Each row comes from the steps of one walk. Every step used is in the known rows, and no mark comes twice. Write the walk behind each row, first mark first.
In the rows, 128 means zero.
Known rows:
U L F B: [ 92 136 132 121 101 122 123 206 156 114 149 144 117 113 116 150 126  87
 144 131 112  87  94 134 146]
U L F B X: [101 125 144 147 109 125 114 215 148 109 129  97 115 122 123 134 120 102
 176 135 128  81  78 131 150]
G F R: [175 102 124  75 105 139 114  86  79 125 140 148 136  92 118 157 133 154
 112 123 122 147 140 104 127]
X G: [173 130 154 156 130 137  83  40  62 149 111 130 115 126 149 144 138  89
 117 133 128 154 174 128 129]
U L F G: [ 96 129 122 132 108 126  57 225 114 129 134 152 118 156 103 141 120  99
 156 137 122  94  79 155 139]
Y X G F R U: [159  85 147 156 157 144  75  41  99 130  96 137 121  70 121 108 120 150
 113 123 122 143 210  95 136]
A R X Y: [153 125 112 134 131 132 121  96 207 102 108 116 128 199 136 107 133 123
  52 134 122 151 136 117  98]
L U R F: [ 77 158 104 138 131 113 207 164 145 150 155 177 150 165 117 120 138 162
 139 127 144 149 103 159 122]
B X Y: [182 130 165 188 146 146  68  63 117 119  97  47 114 162 134 110 132 128
 131 132 158 140 134 126 107]
F B X: [184 125 156 124 111 133 110  90 123 109 103  47 109 119 161 118 124 102
 158 128 127 113 127 106 131]
R A: [143 167 126  69 143 123 137  78 118 116 138 139 139 133 158 128 149 134
 131 123 128 172 127 152 104]
Y X G F L U R A: [ 84 124 133 127 189 131 137  84 100 148 126 134 132  36 117  97 130 181
 134 123 139 128 159 162 133]
U L F: [100 152 135 143 106 121 118 194 130 132 149 175 132 155 103 152 134 106
 142 133 132 109  83 151 133]
A R F B X Y: [131  89 116 182 127 131 146 137 187  85  97  32 125 143 152 100 111 115
  86 124 107 125 134  77 117]
L U R X: [ 99 165 107  95 134 116 182 143 175 145 146 183 139 187 124 109 142 165
 142 137 155 145  99 176 119]
L F R: [118 155 112  83  85 127  98 167  73 128 143 131 132 145 124 135 122 158
 101 123 128 147 110 135 139]
G F B: [192  92 147  87  96 135 136  84 135 110 129 136 110  75 123 167 136  82
 133 121  92  98 149  88 132]
Y X B: [215 132 195 156 130 134  78  13 125 124 103 123  96 216 120 114 122 133
  81 127 128 138 173 113 105]
X Z: [179 153 167 150 103 127  79  88  25 161 111 105 131 204 121 160 131 122
 157 135 139 159 116 119 119]
A R: [168 146 113 145 139 122 134  89 126 135 125 126 150 173 146 119 135 125
  69 124 124 159 125 118 100]
Y X: [195 152 168 139 110 132  92  28 104 132  98 129 115 162 119 104 137 137
 104 124 129 138 140 137 105]
U R: [137 166 128 109 148 121 173  84  96 152 142 174 135 158 132 130 142 148
 122 129 136 155 120 145 110]
B X G F L: [178  99 164 166 123 145  94  84  62 141  99  67 119  75 136 144 118 110
 166 128 145 110 145 105 144]
R U L F B: [ 72 138 123 148 139 116 150 225 215 109 151 165 136 110 119 137 125  82
 158 120 118  96 130 109 139]
G F L U R X B: [122 121 131  87 123 124 189 161 191 132 162 171 129 151  95 155 121 153
 127 124 140 103 131 121 127]

Which walk is each row?
[177 103 164 154 130 140  81  68  96 119  90  37  97  92 174 120 117  85
 160 135 126 116 161 103 147]
F B X G
[140 128 104 151 102 118 181 132 147 115 122 133 151 184 140 126 125 122
  78 122 108 154 116  99 110]
A R F
[ 77 142 113 110 108 125 104 207 104 129 159 153 141 131 109 141 125 151
 122 133 140 132  85 146 140]
U L F R
[102 172 110  68 182 117 189  97 111 133 150 168 145 132 153 116 149 172
 137 127 134 176 119 164 106]
U R A
[ 78 184 105  84 116 115 193 177 169 151 160 152 149 139 120 119 132 164
 131 124 161 126  92 166 118]
F L U R X
[138 139 122 108  83 129  47 182  85 129 114 128 107 172 118 132 119 102
 139 129 110 105 100 144 137]
L F G
[ 74 142  95 189 172 111 161 218 208 124 146 172 168 160 121 116 126 118
 102 121 126 130 115 114 120]
A R U L F
[ 69 179  93  94 195 113 182 136 138 149 165 164 157 128 140 101 151 186
 147 127 156 171 108 191 110]
L U R A
[139 136 129 114 106 129 147 140 128 146 159 144 148  78  94 162 136 125
 133 112 141 106 117 129 122]
G F L U
[ 93 107 151 173 127 132  87 193 119 117 117  86 106  94 134 133 114  85
 175 141 128  84 112 129 166]
U L F B X G
[192  74 175 148 125 145  74  15  97 121  84 111  89  59 125 123 128  98
 118 128  97 102 194 102 144]
Y X G F B
[ 66 125 112 104 103 134  90 213 177 103 144 141 121 151 100 131 123 149
 107 141 137 124  99 145 137]
U L F R X Y
[ 86 149  86 152 105 113 194 195 164 131 147 113 171 146 128 118 118 141
  77 112 131 138  99 118 112]
A R F L U
[105 112 113 118 147 127 167 124 152 148 134 189 127 131 116 129 138 146
 155 141 141 130 137 158 143]
L U R X G F
[119 119 126  80 117 130 182 114 130 138 127 175 118 105 125 150 125 131
 138 134 127 118 141 124 142]
U R X G F L
[ 49 197  93  80 172 112 193 166 132 153 178 137 165  89 134 112 137 183
 134 115 164 149 100 181 108]
F L U R A
[ 72 134  90 130 132 117 153 192 130 147 141 159 138 164 118 109 122 156
 156 132 136 135  96 161 128]
L U R F G
[136  89 120  80 154 143  91  65  53 123 129 128 128  45 151 145 132 147
 126 130 118 168 180 118 142]
X G F R A
[ 67 120 114 172 159 127 173 168 182 120 130  77 125 126 128  94 122 158
 149 131 146 120 119 137 130]
L U R F B X Y
[119 103  98 135 124 127 145 146 177 132 124 127 144 114 130 127 121 124
  91 130 128 122 138 119 134]
A R X G F L U
[101 173 109 131 166 117 166 126 122 166 158 169 148 153 123 113 144 165
 133 129 158 153 111 175 115]
L U R
[201  84 157 114 105 139 123  94 128 103 106  81 107  84 133 149 126  98
 170 125 110  91 130  87 138]
G F B X
[190  71 162 141 128 149  95  82 149  96 104  57  97  78 123 142 127  98
 144 126 113  90 153  86 131]
G F B X Y
[179  82 159 138 129 148  57  17  52 135  94 121 109  75 119 117 120 155
 100 131 120 142 187 112 139]
Y X G F R
[106 123 107 107 111 122 158 157 104 132 123 159 123 171 130 126 118 138
 149 131 113 136 107 129 125]
U R F G
[180  70 155 128 121 143  99  55  92 124 113 121  98  49 139 166 130  65
 133 129  94 110 189  91 152]
X G F B
[135  82 118 184 122 128 148 132 138 102  89  47 125 125 173 108 103 100
 113 130 103 128 145  78 142]
A R F B X G
[135 145 133  96  77 123 119 164 127 110 132 118 107 129 130 145 128  87
 123 121  98  97 121 122 144]
L F B
[ 69 120  82 181 173 116 107 249 194 124 132 152 157 162 124 105 113 110
 117 124 119 116 112 117 124]
A R U L F G
